Each row was made from one small tree. Brackets hold a mark, then the marks that hang from it, in alphabetical order. Every link used is in the known rows. Write each row's tree.
Known rows
[fafa [fova figi] razibaf]: [ 20.8   2.1  21.5  11.0 -26.5 -25.3 -11.2 -10.7  -3.4 -18.0   5.0 -20.0
  -9.9  41.5 -18.7  57.4 -19.8 -10.9  30.6  -0.7 -26.0   3.6  -2.0]
[razibaf [figi rugoz]]: [  8.2   4.3  18.0  -0.1 -28.0 -11.7  -3.8  -5.6  -0.6 -15.6  -3.1 -20.0
  12.3  17.7 -17.3  40.1  32.9 -22.6   1.7  -4.3 -23.7   4.3  13.8]
[nitik [figi nupas [razibaf fafa]]]: [ 22.6  -3.6  22.5  -2.5 -23.3 -22.5 -14.9 -17.6  -2.1 -20.5  -8.0   1.0
   6.5  16.1 -40.4  53.1  -4.1 -15.3  49.7 -11.1 -19.7 -12.7  18.7]
[nupas [figi razibaf rugoz]]: [ 12.9 -10.1  13.8 -24.5 -22.8 -19.5  -9.4 -19.3  -4.7 -14.1 -10.6 -10.6
   0.5  29.3 -25.9  48.0   3.8 -20.5  -3.4   2.5 -25.5 -10.6   6.1]
[puro rugoz]: [ 15.4  -0.4  11.0  14.9  -5.0  -4.8  -6.6 -14.7  -2.5  -7.1  -5.3 -19.2
   3.2  23.1   8.8  50.9  16.5 -14.1  -4.0   6.9 -21.7 -10.4  15.1]
[puro [rugoz figi]]: [ 17.0  -7.8   9.9   9.3 -16.3 -11.7 -12.9 -12.0  -1.2  -7.1   3.8 -21.3
  -5.3  19.2  -0.7  54.3   5.3  -9.3   0.1   5.6 -23.5 -11.2  15.1]
[figi fova nupas [razibaf fafa]]: [ 27.6  23.2  32.6  -4.5 -25.0 -15.3 -19.0 -23.6   6.8 -20.5 -15.1 -14.4
  10.8  13.8 -16.5  65.7   1.4 -11.0  52.1  -9.7 -33.7  -3.9  27.7]
[razibaf fafa [figi fova nupas]]: [ 24.3  33.8  32.1  -0.4 -38.0 -20.9  -9.1  -5.9   6.9 -24.5  -4.9 -31.2
  10.9   2.4 -23.6  55.9  30.3  -5.0  42.5 -10.5 -33.0   7.5  30.8]
[fova fafa]: [ 22.1   1.8  24.0   3.3  -9.1 -15.3 -12.5  -5.8   3.4 -17.4   6.9 -30.0
  -7.3  27.7  -4.6  57.3  11.6 -17.0  15.3  -2.9 -25.0  -2.0  17.0]
[fova [figi razibaf rugoz]]: [ 27.2  -6.3  20.4 -14.9 -17.8 -21.9 -11.6 -19.1   3.1  -8.5  -6.8  -6.9
   3.9  28.3 -25.2  49.7   8.3 -18.6   6.6  -5.5 -17.3  -5.7   6.9]
[fafa [razibaf [figi fova nupas]]]: [ 10.0  19.9  24.2  22.0 -35.7 -16.3  -7.8 -10.9  -2.2 -28.5   2.4  -9.0
   3.0  30.2 -22.9  50.9   1.2 -14.1  42.9  -8.9 -18.8   4.5  15.9]
[puro [rugoz [figi [fova fafa] nupas]]]: [ 20.5  10.0  22.2   5.1 -23.9 -13.6 -26.2 -13.5   7.8  -8.6  -4.3 -24.7
  -2.4  14.8   3.1  72.5  12.6  -2.3  35.4   1.1 -23.4  -5.6  21.7]
[rugoz figi]: [ 10.0 -13.6  12.3   0.3 -28.5 -18.8 -18.6  -6.9  -7.4 -16.9  10.2 -26.5
 -10.2  21.0 -15.8  42.9  -7.9 -14.9   3.8   1.7 -22.3  -8.2   9.7]
[razibaf fafa]: [ 26.1   8.7  19.0   1.2 -15.0 -13.4  -4.1 -10.1   0.6 -19.0   4.0 -36.7
  -2.5  18.7 -11.0  45.0   6.6 -15.8   0.7  -1.0 -34.7  -1.9  17.2]
[fova fafa [figi nupas razibaf]]: [ 40.2   4.5  28.1  -5.7 -17.6 -32.5 -15.2 -14.5  11.2 -24.1  -1.0  -3.6
 -10.4  22.6 -32.3  76.7  11.4  -7.4  45.5 -15.3 -16.7  -9.0  15.9]
[fafa razibaf]: [ 12.1  -0.1  13.2  23.4 -17.0  -9.2  -3.4 -14.5  -8.2 -24.0  10.2 -12.7
  -6.6  44.6 -12.9  42.0 -16.2 -22.8   9.6  -1.1 -19.5  -2.8   4.6]
[nupas figi]: [  9.3  -7.0  10.2 -12.2 -23.1 -23.6 -10.2  -9.8 -12.5 -18.3  -3.5 -23.1
  -9.4  26.4 -19.2  40.7   4.9 -10.5  -6.2   8.9 -17.6 -12.5   6.0]
[razibaf figi]: [ 11.9   2.8  18.1   7.8 -25.5 -19.0  -0.7  -2.1  -4.9 -20.5   4.9 -18.0
   3.8  16.5 -22.0  38.3  22.6 -16.9   7.4  -4.1 -20.7  -1.1  19.1]
[fafa fova [razibaf [figi nupas rugoz]]]: [  5.6  13.9  18.9  16.8 -40.6 -12.3  -6.3  -9.7   1.6 -27.9  -3.2 -14.8
   6.5  31.5 -18.5  63.6   2.0 -21.4  41.3  -6.8 -34.6  12.1   0.8]
[fafa [fova figi]]: [ 16.9  -1.5  21.9  -4.5 -23.7 -25.9 -18.2  -6.7  -4.9 -10.9  -5.8 -29.1
  -3.6  24.6  -8.8  54.3   3.1  -8.2  18.6   3.7 -26.3  -0.3   2.0]
[nitik [figi nupas]]: [  0.9  -6.5  16.9   5.1 -25.4 -17.0 -22.4 -10.9 -11.8 -18.1 -10.0  -6.7
   6.6  19.3 -24.8  43.5   6.4 -14.7  39.0  -1.4  -5.7 -11.8   8.9]
[puro [rugoz [figi fova]]]: [ 16.9   0.4  19.3   3.4 -19.8 -12.1 -21.8 -13.0   0.8   0.2  -0.7 -26.6
   0.3  17.8   5.1  54.9   5.3  -3.9  14.3   6.5 -23.5  -6.4  21.2]
[rugoz [figi [fova fafa] nupas]]: [ 14.7   8.4  27.4  -4.9 -36.5 -22.1 -33.9  -7.5   3.8 -19.0   0.9 -30.8
  -6.3  15.1 -10.4  65.8   1.7  -4.5  47.7  -3.9 -22.5  -1.3  18.9]
[figi fova nupas razibaf rugoz]: [  8.9  15.6  28.7  -9.5 -29.0  -4.7 -27.1 -27.4   5.4 -12.4 -27.2  -6.2
  23.9  21.4  -5.4  64.0  11.5 -22.1  41.3  -5.7 -25.4  -2.0  16.4]
[razibaf [figi fova rugoz]]: [  7.4  15.2  29.6  -6.1 -31.1 -13.1 -14.7  -6.3   2.7  -6.6  -7.6 -26.8
  19.7  16.3 -10.1  42.1  31.7 -16.4  17.8  -3.2 -24.0   9.0  22.1]

Write each row's tree
[ 18.9   9.9  28.7 -13.9 -23.5 -27.5 -17.1  -9.8  -1.9 -14.1   2.0 -28.9
 -10.2  34.2 -17.7  54.4  -2.7  -3.7  27.3   2.8 -21.5  -0.5  15.8]  [nupas [figi [fova [fafa razibaf]]]]
[ 23.2  -9.7  26.5 -15.0 -18.0 -16.6 -13.5 -18.5   1.6  -6.2  -5.7  -9.1
  13.0  22.2 -33.9  44.5  -1.2 -22.5  27.3  -8.4 -26.1  -4.9  17.1]  [nitik [figi [razibaf fafa] rugoz]]
[ 16.5  18.8  36.2  -9.0 -28.0 -16.2 -14.7  -3.7   9.9  -7.5  -3.3 -31.6
  14.8  16.7 -11.0  53.6  36.1 -13.7  28.2  -8.3 -27.8  13.8  27.0]  [razibaf [figi [fova fafa] rugoz]]
[ 32.1   3.9  27.9 -16.3 -15.1 -23.8 -16.2  -8.5  11.7  -9.7   0.7 -28.9
  -3.9  27.8 -15.8  62.3  24.6 -10.8  15.0  -5.9 -17.5   4.0   9.5]  [fova fafa [figi rugoz]]
[ 14.0   9.6  18.4   7.2 -35.3 -17.8 -16.4 -15.9   1.5 -22.2  -7.6 -15.9
  -2.1  38.8 -16.4  66.4  -6.5 -14.6  37.8  -3.0 -25.1   6.2  -8.5]  [fafa [fova [figi nupas rugoz]] razibaf]
[ 26.4   5.2  24.4   9.5 -18.4 -15.0 -18.8 -12.9   7.9  -4.0   8.5 -25.4
  -7.4  27.2   0.8  66.3  -4.0  -4.2  27.7   0.7 -26.0  -1.6  21.5]  [puro [rugoz [figi [fova [fafa razibaf]]]]]
[ 27.8   3.0  25.1 -13.9 -18.2  -8.8  -7.8 -20.8   9.9 -11.1  -9.5 -23.2
  12.2  22.1 -13.5  60.3  -0.1 -27.2  14.8  -6.4 -49.1   2.5  12.5]  [figi [razibaf [fafa fova]] rugoz]
[ 24.2   8.6  28.2 -34.4 -26.6 -22.4 -15.9 -21.1   4.0  -6.6 -13.1 -25.5
   6.0  22.5 -23.9  53.4   3.3 -10.4  14.3   1.0 -34.5  -1.6  18.6]  [nupas [figi fova [razibaf fafa] rugoz]]
[ 33.0   9.2  21.8 -14.4 -26.1 -21.6 -11.8 -22.8   9.0 -20.6 -13.5  -8.8
   3.7  17.8 -31.3  63.5  13.9 -14.4  24.2 -11.1 -23.4  -4.8   8.8]  [fova [figi nupas [razibaf fafa] rugoz]]
[  8.2   0.8  13.7  -2.0 -24.4  -2.7 -14.4 -26.6   2.0 -23.8 -21.0   2.2
  14.9  23.4 -14.8  60.8  12.9 -30.6  20.8  -6.6 -25.1  -7.8   5.8]  [figi nupas razibaf rugoz]
[ 13.5   5.6  14.5  -7.5 -29.3 -16.5 -18.7 -16.0   0.6 -18.2 -16.3 -16.1
   4.2  21.9 -15.6  54.9  26.1 -13.6  12.5  -1.6  -8.7  -3.6  -1.2]  [fova [figi nupas rugoz]]
[ 29.8   8.6  40.2  -8.0 -12.2 -19.8 -20.3 -15.8   7.8  -7.5  -1.7 -16.6
   5.3  27.2  -9.2  63.4  -2.8 -13.3  42.4  -8.4 -30.7  -1.5  32.0]  [figi [fova fafa] razibaf]
[ 32.7  -5.3  17.7   2.1 -18.2 -17.0 -10.5 -15.2   7.2  -7.1   2.9 -20.8
  -4.5  14.8  -9.0  67.4  -8.3  -8.7  17.4  -0.8 -41.7  -8.3  19.2]  [puro [rugoz [figi [razibaf [fafa fova]]]]]
[ 20.8  -6.7  10.5   9.9 -20.8 -12.7 -13.2 -20.4   2.0 -14.4  -3.5  -3.5
  -2.8  15.8 -10.2  66.0   0.0 -11.7  20.4  -1.8 -24.2 -16.5  15.9]  [puro [rugoz [figi nupas razibaf]]]
[ -2.5   6.1  28.2 -11.3 -32.5 -11.3 -34.9 -15.6  -3.3  -4.8 -22.7 -15.3
  22.6  19.4 -13.7  47.3  15.0 -13.3  47.9  -0.5  -9.1  -0.9  12.7]  [nitik [figi fova nupas rugoz]]
[  3.0  11.6  15.0   3.4 -36.0 -10.2  -6.8  -8.3   0.9 -25.3 -10.8 -13.6
  14.5  13.4 -19.6  49.9  38.4 -21.8  16.7  -7.5 -20.3   3.2  11.5]  [razibaf [figi nupas rugoz]]
[ 14.7   0.5  37.3  -8.8 -17.9 -23.5 -28.5  -6.6  -1.8  -0.3  -2.1 -23.8
   6.6  23.1 -15.4  47.2   3.5  -6.2  50.2  -2.7 -13.1  -1.7  24.9]  [nitik [figi [fova fafa]]]
[ 18.0  -2.1  23.1 -11.7 -26.2 -14.8 -16.7 -20.9   2.6 -14.8 -14.8  -1.3
  14.8  17.0 -35.3  55.4   4.5 -20.8  43.2 -10.3 -22.0  -6.6  14.0]  [nitik [figi nupas [razibaf fafa] rugoz]]
[ 22.1  25.2  32.0 -15.4 -29.8  -6.3 -21.8 -27.8  12.3 -14.4 -23.9 -17.8
  22.9  14.7 -12.0  67.7  11.5 -18.9  44.1  -9.1 -36.9   3.0  21.6]  [figi fova nupas [razibaf fafa] rugoz]
[ 20.3  -2.2  41.3 -19.6 -16.6 -19.8 -29.1 -16.1   6.5   3.7  -9.3 -10.5
  17.2  25.8 -22.3  54.7   2.1 -15.8  52.0  -8.9 -20.4   0.5  25.4]  [nitik [figi [fova fafa] razibaf rugoz]]
[  7.6 -10.4  19.3  -7.2 -26.0 -13.3 -21.6 -21.5  -2.7 -14.2 -17.2   6.9
  17.1  21.8 -31.2  51.3   5.3 -24.2  40.3  -8.0 -13.6 -10.1   9.6]  [nitik [figi nupas razibaf rugoz]]
[ 14.3   0.2  24.9  -4.8 -37.4 -21.9 -29.7 -17.2  -0.7 -18.4  -5.0 -10.8
   0.9  15.9 -21.0  60.1 -13.7 -10.6  43.6  -5.8 -24.4  -9.5  19.8]  [rugoz [figi fova nupas razibaf]]
[ 14.4 -10.8  12.1   2.4 -34.1 -20.4 -19.5 -16.1  -3.3 -27.2   0.9  -4.3
  -6.6  17.1 -28.3  58.4 -13.0 -17.9  28.2  -6.4 -23.6 -13.6  11.6]  [rugoz [figi nupas razibaf]]
[ 28.0  15.8  27.7  -0.4 -30.5 -24.1   0.2   0.1   6.0 -20.5   4.6 -38.2
   2.8   8.3 -24.3  54.1  18.7 -11.3  23.7  -7.2 -47.1   9.7  22.1]  [razibaf [fafa fova] figi]
[ 22.9  -5.3  25.2  -7.1 -21.3 -28.0 -16.5 -12.2  -1.2 -11.4  -5.7 -17.4
  -0.1  24.8 -17.8  58.3  -4.4 -10.6  25.2  -1.7 -30.0  -5.0   6.5]  [fafa [fova [figi razibaf]]]
[ 23.5   3.3  31.3  -7.1 -33.8 -25.1 -31.1 -13.9   8.1 -19.0   0.7 -14.5
  -4.6  16.7 -21.7  72.1  -9.4  -9.4  55.8 -10.8 -27.3  -5.7  24.6]  [rugoz [figi [fova fafa] nupas razibaf]]
[ 41.5  -0.5  24.7  -9.3 -15.0 -31.2  -5.7 -16.1   4.2 -15.6   2.7 -13.2
  -5.9  22.4 -33.7  51.4  -1.0  -9.3  14.1  -8.1 -24.2  -8.9  17.1]  [fova [figi [razibaf fafa]]]
[  7.6  22.2  23.2  15.0 -37.1 -10.1  -9.6 -14.3   1.4 -23.8  -2.6 -10.9
  10.4  32.2 -19.1  52.7   9.3 -19.1  37.5  -8.1 -20.9   9.7  12.8]  [fafa [razibaf [figi fova nupas rugoz]]]
[ 35.9   6.5  27.9 -15.2 -19.9 -25.8 -17.3 -18.0  15.2 -20.2  -8.6  -6.8
  -1.6  24.3 -27.3  78.7  20.2 -13.3  39.0 -15.0 -18.8  -2.9  10.6]  [fova fafa [figi nupas razibaf rugoz]]
[ 11.6   6.9  16.8  18.4 -27.7 -10.1   1.4 -11.5  -1.1 -23.4   8.5 -10.3
   3.0  36.8 -23.7  42.5   4.2 -25.2  12.8  -7.9 -23.0   7.1   8.2]  [fafa [razibaf [figi rugoz]]]
[ 15.6  11.5  27.8 -22.5 -26.0 -20.0 -19.4 -13.4   3.4  -9.7  -5.2 -31.3
  -2.0  35.8 -12.3  57.3   6.0  -9.6  21.3   3.4 -23.8   5.3  10.0]  [nupas [figi [fova [fafa razibaf]] rugoz]]
[  6.4   1.6  31.0 -13.3 -29.9 -15.1 -30.7 -22.6  -0.2  -4.9 -22.7  -0.6
  23.9  20.6 -23.7  54.3   5.1 -17.5  57.8  -7.1 -13.8  -5.2  17.1]  [nitik [figi fova nupas razibaf rugoz]]
[ 21.7  17.4  36.5   6.4 -15.8 -15.1 -20.2 -10.5   5.2 -11.7   5.0 -30.3
  -1.7  35.7  -1.9  58.6  -3.9 -10.4  39.6  -3.4 -24.1   6.3  21.4]  [figi [fova [fafa razibaf]]]
[ 27.2  15.5  23.2 -11.6 -29.7 -19.7 -14.0 -11.3   7.5 -18.3 -10.2 -39.0
   2.0  14.5 -13.3  63.8  14.5  -9.9  24.2  -2.4 -38.0   5.1   5.5]  [razibaf [fafa [fova [figi nupas rugoz]]]]
[ 38.3   5.6  27.3   5.3 -13.6 -30.2  -8.6  -9.1   7.1 -21.0  15.7 -18.2
 -19.2  40.1 -26.5  64.1  -2.3  -7.1  29.9  -9.9 -14.6   1.1   9.5]  [fova [fafa razibaf] figi]
[ 16.9   2.1  22.2 -10.0 -30.6 -21.6 -19.8 -16.5   2.7 -14.9 -18.9 -14.3
   6.7  22.0 -15.6  67.4   7.3 -14.9  33.2  -2.6 -29.5  -1.4   0.8]  [fafa [fova [figi nupas razibaf rugoz]]]
[ 13.5  -1.9   7.6  11.9 -23.2  -9.9 -16.4 -14.0  -0.1 -14.7  -3.1 -15.4
  -3.3  15.3  -2.4  61.6   9.2  -8.5  13.1   4.3 -20.5 -13.4  11.9]  [puro [rugoz [figi nupas]]]
